Every row comes from one small tree of marks. The marks that hang from a mark follow it in brackets, in the order of their numbers. Every link used is in the known rows. Which tree was each row made from?
Known rows
Z60(Z629 Z697 Z707(Z558)): [-19  24 -12  10   0   4  15  12 -19  24  -3 -89  18  13  20  18  69 -12
 -11  44 -40  -3  10]
Z467(Z204 Z412 Z629(Z976) Z697(Z60(Z707(Z558)))): [ -8  30 -12 -15 -34 -22   7 -14 -34 -24  16  56 -10  -2  20  17  27   6
 -46 -22 -44  19  31]
Z60(Z629(Z697) Z707): [-19  12  -7  22  10   4  12  -5   2  28  16 -37   4  10  -4  25  51  13
 -29  25 -16  -3   6]
Z697(Z60(Z629)): [ -4  -3 -24   2  31   4   6  25  -4  12 -11 -43  39  10   9  13   4   0
 -38  34  -9  -9   2]
Z629(Z697): [ -5  11 -11  30  14  -2  16 -22  11   6   4  -9   3  -3   9  16   7  -6
 -33  24  10   5  20]
Z976(Z629(Z204 Z412 Z467(Z697) Z558)): [  2   0  27 -16 -16   5 -16  -4  10 -16   4  33 -30 -12 -11 -22 -38  -3
  29 -25   9 -22 -45]
Z629(Z204 Z467): [-16 -12   2 -34   0   6   7   0  11  -3   1  27  -8  20  -3 -14  -4 -33
 -12  14  48 -16  -5]
Z707(Z629(Z204 Z412 Z558 Z976(Z467(Z697(Z60))))): [ 20 -19  14   3  11   3 -23  29  -3  -1  -8  10   2  -4 -27 -16 -19   2
  46 -28  12   5 -10]
Z707(Z558 Z629(Z204 Z697)): [ 20  13   8  22  14  -8  -2   5 -11  22   2 -33  -4  42 -20  -9  25  -9
  34  16  16  13  13]
Z467(Z204 Z697): [  6  34 -21   5 -10   2  41  -7 -27   2   0  26  -2   4  34  15  22 -10
 -69   5 -29  -7  35]
Z707(Z558 Z629(Z467(Z412 Z697))): [ 36  19  -2  15  -1   9   5   0 -10  -9 -11 -28   8  22 -15 -19   4  19
  16   2  14  22  -2]
Z467(Z204 Z412 Z629(Z976) Z697(Z60)): [  2  30 -24 -18 -27 -17  10  -2 -24 -25   2  69  -9  -5  18   8   1   3
 -58 -25 -32  15  43]
Z707(Z558): [  2  11  -1   8  21  -6  18 -20  10   1  -5 -47   5  15  30   6  20 -15
 -20  46  -2   3 -10]
Z976(Z467(Z412) Z629(Z204)): [ 31 -14  21 -29 -40 -24   0   1   5  -8 -12  16  -2 -13  12 -34 -23 -22
 -13   8   2  -7  -4]
Z697(Z60(Z629(Z412 Z976))): [-11 -18 -28  -8  27  12  -6  20   5   3 -12 -31  25   1  -7   6 -15   6
 -11  15   2  -9  -4]
Z629(Z412 Z467(Z204 Z697(Z60)) Z558 Z976): [-21 -14  -6 -11   1  22  -4  -9   4 -23   1  49  -9 -20  -1  10 -45  16
  23 -39   5  -4 -10]
Z976(Z467): [ 23 -15   3   7   1  -5  30  -9  15   7 -19 -14  16 -15  28  -6   4 -17
 -44  36   4  -3  -2]
Z697(Z60(Z629 Z707)): [-21  -4 -12   1  21   0   2  19 -13  12   9 -41  41   4  11  25  30   2
 -41  29 -19  -8  -6]
Z697(Z60(Z629(Z204 Z412 Z467 Z976) Z707(Z558))): [-35 -30  -5 -29   7  13 -14   9 -10   5   8 -17  14  16 -23   3   4  -2
  27   7  14 -12 -21]
Z629(Z204 Z412 Z467 Z558 Z697 Z976): [-36 -28  11 -10   7  17 -27 -22  38 -10  11  49 -41   0 -36  -5 -47  -2
  72 -32  56  -2 -11]
Z60(Z629(Z204 Z412 Z558 Z976) Z697): [-22   4 -18 -15  12  16 -17  33  14  10 -19 -42 -14  12  -7  -4   1 -15
  39   3  -8 -13  14]
Z976(Z629): [  7  11  12  -7  -1 -20   1   1  10  -1   1 -11  -4 -23  21 -11   5 -14
 -32  20  -9 -15 -20]
Z707(Z629): [ 28  13  -2  13  22  -6   5  20   2   8  -7 -32  16  12   4  -7  20  -1
 -22  15   6   5   1]

Which tree is each row?
[ 14   3   6  -6 -24  11   4 -14   4 -17  -6  20 -16 -29  -8 -23 -33   5
  -7 -12  10 -20 -36] | Z976(Z629(Z412 Z467(Z697)))
[-29  -7   4   9  12   3 -23 -23  44 -20  11  26 -19 -21 -12   9 -30  19
  33 -18  35  26   9] | Z629(Z467(Z412) Z558 Z697 Z976)
[ 17  11  18   2  29 -11 -15  29   8   8   1 -19   3  29   0  -6  16 -10
  13   3   5   3  -7] | Z707(Z629(Z204 Z558))
[ 21  -2   9  17  16 -11  -3  33  -9  13  -8   3  14 -18   2   2  12   8
  10 -13 -15  15   8] | Z707(Z629(Z558 Z976(Z467(Z204 Z697(Z60)))))
[ 12 -16 -16  -7 -20  12  24 -17   4  -7 -16  33 -15 -25   8 -10 -20  -4
 -17 -13  -1  -7  12] | Z629(Z412 Z976(Z467(Z204 Z697)))
[-34 -14  -5 -21   8   0 -14  17  -3   0  12  -6  27   3   6  23   7  17
  -5  -1 -17   4  -1] | Z697(Z60(Z629(Z467(Z204 Z412) Z558 Z976) Z707))
[-37 -22   2 -46   5   2  -7   6  20  -4   7  47 -27  -3 -19 -19   2 -39
  11   0  62 -12   0] | Z629(Z204 Z467 Z976)
[ 22  10  -1  41  25  -7  -2   5 -18  17  -3 -53  27  22 -10   6  15   9
  21  21   1  21   8] | Z707(Z558 Z629(Z697(Z60)))
[ 10  16  11  27  14  -7  -1 -34  36  -6   0   5 -26   6  11  10 -17  12
  -5   1  -8   5 -23] | Z467(Z629(Z412 Z558 Z697))
[  3 -20   1   4   0   6   3  -8   8 -11 -11  25  -3 -29  17   8 -34   9
  11 -20 -18   0  -6] | Z629(Z412 Z558 Z976(Z467(Z204 Z697(Z60))))
[ -6 -13   6  -7 -35  -2  -2 -23 -15  -4  11  30   6 -17  -3  -1 -35  11
   2 -18  -3 -17 -13] | Z976(Z629(Z412 Z467(Z204) Z697(Z60(Z707))))
[-23  10   3   8   4   0   6  -8  -8  34  20 -40 -11  40 -13  15  58  -5
  10  30  -8  -4   3] | Z60(Z629(Z204 Z697) Z707(Z558))
[  9 -10  12  17 -15  -7   6 -22 -14  15  10 -15   1   5  -5   4  31  11
  24  -4 -10  12   2] | Z60(Z707(Z558 Z629(Z412 Z697 Z976(Z467(Z204)))))
[ 39  11  -7  10 -10  19  19  -9 -20   1 -17 -15   0  33 -11 -19  -8  20
  24 -10   3   4  -8] | Z707(Z558 Z629(Z412 Z467(Z204 Z697)))
[ -8 -10   1   1  11  -1 -11  13  29  23  -7  -8 -22  11 -20  -1   2   5
  31   4   8   9  21] | Z60(Z629(Z204 Z558 Z697 Z976(Z467(Z412))))
[ -2 -38   0 -34 -10   6   1  -6  22  -6 -11  30 -20  -6 -10 -24 -25 -30
  15  -4  36 -15  -2] | Z629(Z204 Z412 Z976(Z467))
[ -5 -13  10  -2 -34  -3  -1 -29 -19  -2  10  15   4 -10  -2  -1 -31  13
  17 -10  -5 -13 -18] | Z976(Z629(Z412 Z467(Z204) Z697(Z60(Z707(Z558)))))
[-24   6  13 -14 -13  -6 -27  26 -13 -10  14  -9   9  -7  -4   0  37 -16
  28 -16   3  12  15] | Z60(Z697 Z707(Z629(Z204 Z467(Z412) Z558 Z976)))
[ -4  12  21 -12 -28 -13  -9  -4 -15 -20  16  31   5 -24  19   5 -14  16
 -10 -22 -31  -1 -17] | Z976(Z629(Z467(Z204 Z412 Z697(Z60(Z707))) Z558))
[ 12   4   4  13 -12  -5  -3 -24  11  -4   1  -4 -12 -20  -2  -9 -29   5
  -4   1  -1 -12 -15] | Z976(Z629(Z412 Z697))
[ 19 -19  17  16   9   0 -22  10  18  11  -5   7 -15   3 -33 -15 -18   6
  62 -25  24  11   2] | Z707(Z629(Z204 Z412 Z558 Z697 Z976(Z467)))
[-14  15   4  25  20  -2  -8  18 -25  -8  19   3  19 -30  -2  26  32   6
 -20 -10 -19   9  -5] | Z467(Z697(Z60(Z707(Z629(Z558 Z976)))))
[ 17  38 -30  -4 -29   3  31 -15 -24 -23  -2  29   5  14  34  10  -2   4
 -71  -7 -32   9  51] | Z467(Z204 Z412 Z697)
[ 30 -12   3  15   8   2  -8  20  -5   2 -14   2  12 -13  -6  -4 -19  19
  25 -27 -12   8  -2] | Z707(Z629(Z412 Z558 Z976(Z467(Z204 Z697(Z60)))))
